Known rows, with every step that occurs
T, F, L, M: [ 21 -16  -2  -4   0 -13  -1  -3  30   0   9  -6 -26   0   5  37 -11  -5
  -4 -14  30 -18   7 -18  15]
L, M, T: [  7  13  26  -4   8  18  -9 -11  19  -7   5   4 -11 -13   5  32 -14  21
  11  22  -1 -12  16  14 -15]
L, M, T, F, Y, E: [  9  -1  30  19   3  18  14  20  20  11  20   8 -35 -17  26  23  18   9
   4  -6  26 -12  15  -3  -8]
Y, F, T, M, L: [ -6  13 -16  17 -14  -7   4  12 -22  -5   2 -14  35  34  11 -26  -6  23
  18  22  -4  -9   5  -5  -8]
T, F, Y, E, B: [ 10  -2 -10 -20   6   4  -3  20  -7  15  -4   5 -19 -19  -8 -25  32 -21
 -13 -29  13  10  -8 -15   6]
L, M, T, F, Y: [ 17   9  19   2   5  10  -3  -4  17  10  13  13 -40   0   8  26  -2  25
  13 -24  27 -18  17  -7 -10]
J, L, M, T, F, Y: [ 19   2  25 -21 -29   5  -6 -16  13   0  11  19 -39  -5  -5  30  -3  25
  15 -21  33 -12   1  -8  -6]
E, Y: [ 16   6 -12  -8  11   1 -13 -22 -20  -2  -6 -14   8 -15 -24 -10 -14  -3
  -5  -7   0  10  16   4   3]
M, T, F, L: [-13  -2  -6  -2  -6  -3   5  -5   9  -8   7  11   5 -10  16  18   4   2
  10  14   2 -21  13  -2  -8]
Y, E, B, T, F, L, M: [ -9 -15  12  -2   3  -7  14   8  52  20   4   4 -22   6  28  15  19 -33
 -23 -29   4   7 -27   0  20]
Y, F: [  9   9 -22  10  17 -18 -21   8 -33 -21 -16  -1  16 -13 -31 -16   0   9
   8  36 -10   1   3  -7   4]
Y, E, B, T: [-16   7  -1  -1  15   2  -6   4   6   0 -18   2  10 -14   6 -20  26 -23
 -16   9 -29  23 -27  15   6]
J, L, M, T: [  8   5  30 -26 -24  13 -11 -24  13 -17   1  12 -10 -18  -8  36 -16  22
  12  24   5  -5   1  13 -11]
E, B: [  5  12 -16 -42  11   6 -28 -12  -7  -3 -20   2   8 -18 -30 -18   0  -7
  -6   2 -14  12  -8   4  -1]
Y, E, B, T, M, L, J: [-22 -16   2   4 -20 -13  11  11  23  16   9 -10  11  27  18 -25  18 -29
 -18  -9 -31  15 -16   9  -1]
B, E, Y, F, L, M: [ -1 -28   7   3   4  -8  12  -5  -7  12   7 -10   5  28 -17  20 -47 -25
 -17 -13   3  14  -8   7  16]
F, T, M, L: [ -2   9 -10   1 -17   7   5  -2  -5  -6   6 -22  24  27  25  -5  -8  19
  12  12  -2 -11  10  -1  -8]
M, T, F, Y: [  2  14  -4   4   6   5  -6  -3  -8  -2   3  15 -16 -10   2   2  10  21
  17  -9  11 -15  15  -8 -14]
B, E, Y, F, T, M: [-24   4  -9  15  -2  26  24   0 -42   9 -15 -18  42  29 -14 -54 -20  20
  -5 -13 -27   7  -8   9   5]
M, T: [ -7  16   1  -2   9  12 -12 -11  -7 -17  -6   7  14 -23  -1   8  -2  18
  14  38 -18  -8  14  13 -18]
F, T, M, L, J: [ -4  -9  -4   4 -18 -13  26   8  20  -1  15  -8  33  25  18  -1  -1   6
  10   8  -9  -8  15 -10 -10]
Y, F, L: [ 10  -2 -25   8  10 -30 -12  12 -16 -23  -5   4  15  -2 -15  10 -11 -16
   8  32   2   4   3  -6  10]
J, L, M, T, F, Y, E: [ 12  -7  38  -3 -30  14  10   5  16   1  16  14 -35 -20  12  27  17   8
   5  -6  33  -6   0  -8  -4]
M, T, F: [-13   9  -6   3   3   9  -7  -9  -6  -6  -5   8   4 -22   0  -7  12  28
  11  16  -9 -24  13  -2 -15]

Rows
[-15 -13 -12   8  11  -1  -3  -8 -49   3 -14 -10  27   7 -39 -31 -26  -4
 -13   5 -24  13 -11   7   5] => B, E, Y, F
[ 29  -4  14 -27 -20  -1 -21 -22   8 -20  -5  -3 -18 -16 -24  30 -17  11
   1  12  16   3  -7  -6  10] => J, L, M
[  6 -13 -25  -4   2 -20  -3  -1   5 -12  -1  -3  -6  -8  -2  14   3  -9
  -1   1  15 -14   5 -19  12] => T, F, L
[  7   0 -17   1 -22   2 -24 -13 -22  -9   5 -34  -4  22   0  -8 -16  12
   3   9  -1 -12  13   0  -2] => T, M, L
[  0   6  18   1   2  15  -3 -10  21   5   4   6 -19 -12   7  17   0  31
   7   0   7 -27  15  -1 -12] => L, M, T, F
[  2  -1  24 -20 -30  10  -6 -22  17  -4   2  11 -18 -17  -8  21   0  31
   9   2  13 -20  -1  -3  -7] => J, L, M, T, F
[  5   6  16   6   5  -8   2   7  18 -10  12  14   1   6   6  39 -22  -2
  15  29   8  -5  11  12  -8] => Y, F, L, M, T
[ 17  -7  -9  20   8  -3   2  24 -14  -2   2  -3 -22 -24   3  -6  29  -6
  -4  -5  21  -3   7 -22   9] => T, F, Y, E
[  8   1  22  -9   2   7   4  -8  36  -8  15   8 -10  -1  20  56 -23  -4
   9  19  11  -7  15  14  -8] => F, L, M, T
[ -1  17 -14  13  21 -13   7  18 -15 -18 -15  12  43  -7  -7 -15   6  16
  18  36 -10   2  -1  -7  -2] => Y, F, T
[  3   5  29 -20   2  28   8  14  28  29  13  16 -34 -10  13   4  22  -5
  -5 -31  17   1  -1   2 -12] => L, M, T, F, Y, E, B
[ 28 -10   5  -8   6 -12  -6  -5  30 -12   9  -6 -20   0   3  52 -25 -14
  -1   7  22  -2   8  -3  12] => F, L, M
[ -2  12 -13  16 -16  -1  10  -2 -27  13   8 -20  39  40   5 -36 -16  13
  11 -12   1   3  15   3  -7] => E, Y, F, T, M, L
[-15 -20  -3   0  -4 -23  26   4  33  -2  14  24  12 -11   9  26  11 -10
   8   9  -3 -19  17 -11  -9] => M, T, F, L, J
[  0   2  -5 -24  10  14  -9  11  -4  -2 -11  -2   9 -31 -11 -21  20 -24
 -16  19 -15  18  -9   6   2] => Y, E, B
[  0  13 -19 -14  15 -14 -18 -10   2  15 -15  14 -21  11  -8 -23  20  -3
  -3 -53  -2   8 -25 -10   8] => E, B, T, F, Y
[-21 -16  23   4   0   8  22  -9  -1  15  13   5  13  27   1  24 -45 -14
  -7  -1  -8   7  -2  24  -6] => B, E, Y, F, L, M, T
[-16 -39 -11   6   3 -34  30   4 -11   5   5   7  36  18 -30   1 -27 -41
 -17  -3 -18  21  -6  -2  11] => B, E, Y, F, L, J
[  1  10  -1  -2  18  -4  -5   9   1   3  -8   9 -10  -2   8 -13  25 -28
 -10 -16 -11  31 -26   9   7] => F, Y, E, B, T
[-10   2 -20  25  14 -18 -10 -13  -2  -8 -17  -3  -3  -3   1 -13  19  17
   0  -4 -12 -12 -12 -10  11] => B, T, F
[ 23   0  -3  14  14  -2  -1  22 -15 -14   3  -3 -12 -23   2   7  15 -17
  -2  16  13  13   9  -6   5] => F, Y, E
[-30 -10  -6  14 -19   9  22  -5 -40  18   4 -24  46  56   6 -40 -31   8
  -4  -9 -19   4  -8   9  -6] => B, E, Y, F, T, M, L
[-11 -15  -7  -6   8  11  -1 -24 -32   3 -12 -16  16   0 -24 -12 -28  -6
 -19  -5 -21  12  -6  10   4] => B, E, Y
[  2  15  -6   3   0  16  -9  11  -5   8 -11 -11 -22  14   8 -36  22 -12
 -10 -34 -11  25 -20  11  14] => F, Y, E, B, T, M
[-10   9   8 -17   2  21   5  15   0  18   3  19 -11 -20   7 -21  34 -10
  -1 -16   3   4  -3   1 -15] => M, T, F, Y, E, B
[  2  24 -16  15   0  14  11   3 -29   6 -11 -13  35  16 -14 -51  -4  21
  10 -17  -7   6  16   5   5] => E, Y, F, T, M
[-22   0  -2   3 -20   8 -10   1  -1  11   0 -23   3  28  24 -32  14 -17
 -16  -5 -25  12 -22  18   0] => Y, E, B, T, M, L
[-24   2  -8   4  10  -1   0   6   7  12 -17   3   2 -14   6 -35  42 -13
 -19 -13 -21   7 -28  -1   9] => Y, E, B, T, F
[ 23  -7  -2   5   9 -24  -8  11  10 -12   5   1  -7   7 -11  35 -24 -13
   3  16  17   2   5  -6  13] => Y, F, L, M
[ -1  -2  -5  43  14 -18   6  16  -4  -3  -2   0 -22  -4  23  -6  34  -4
  -4 -13   7   4 -12 -14  14] => B, T, F, Y, E
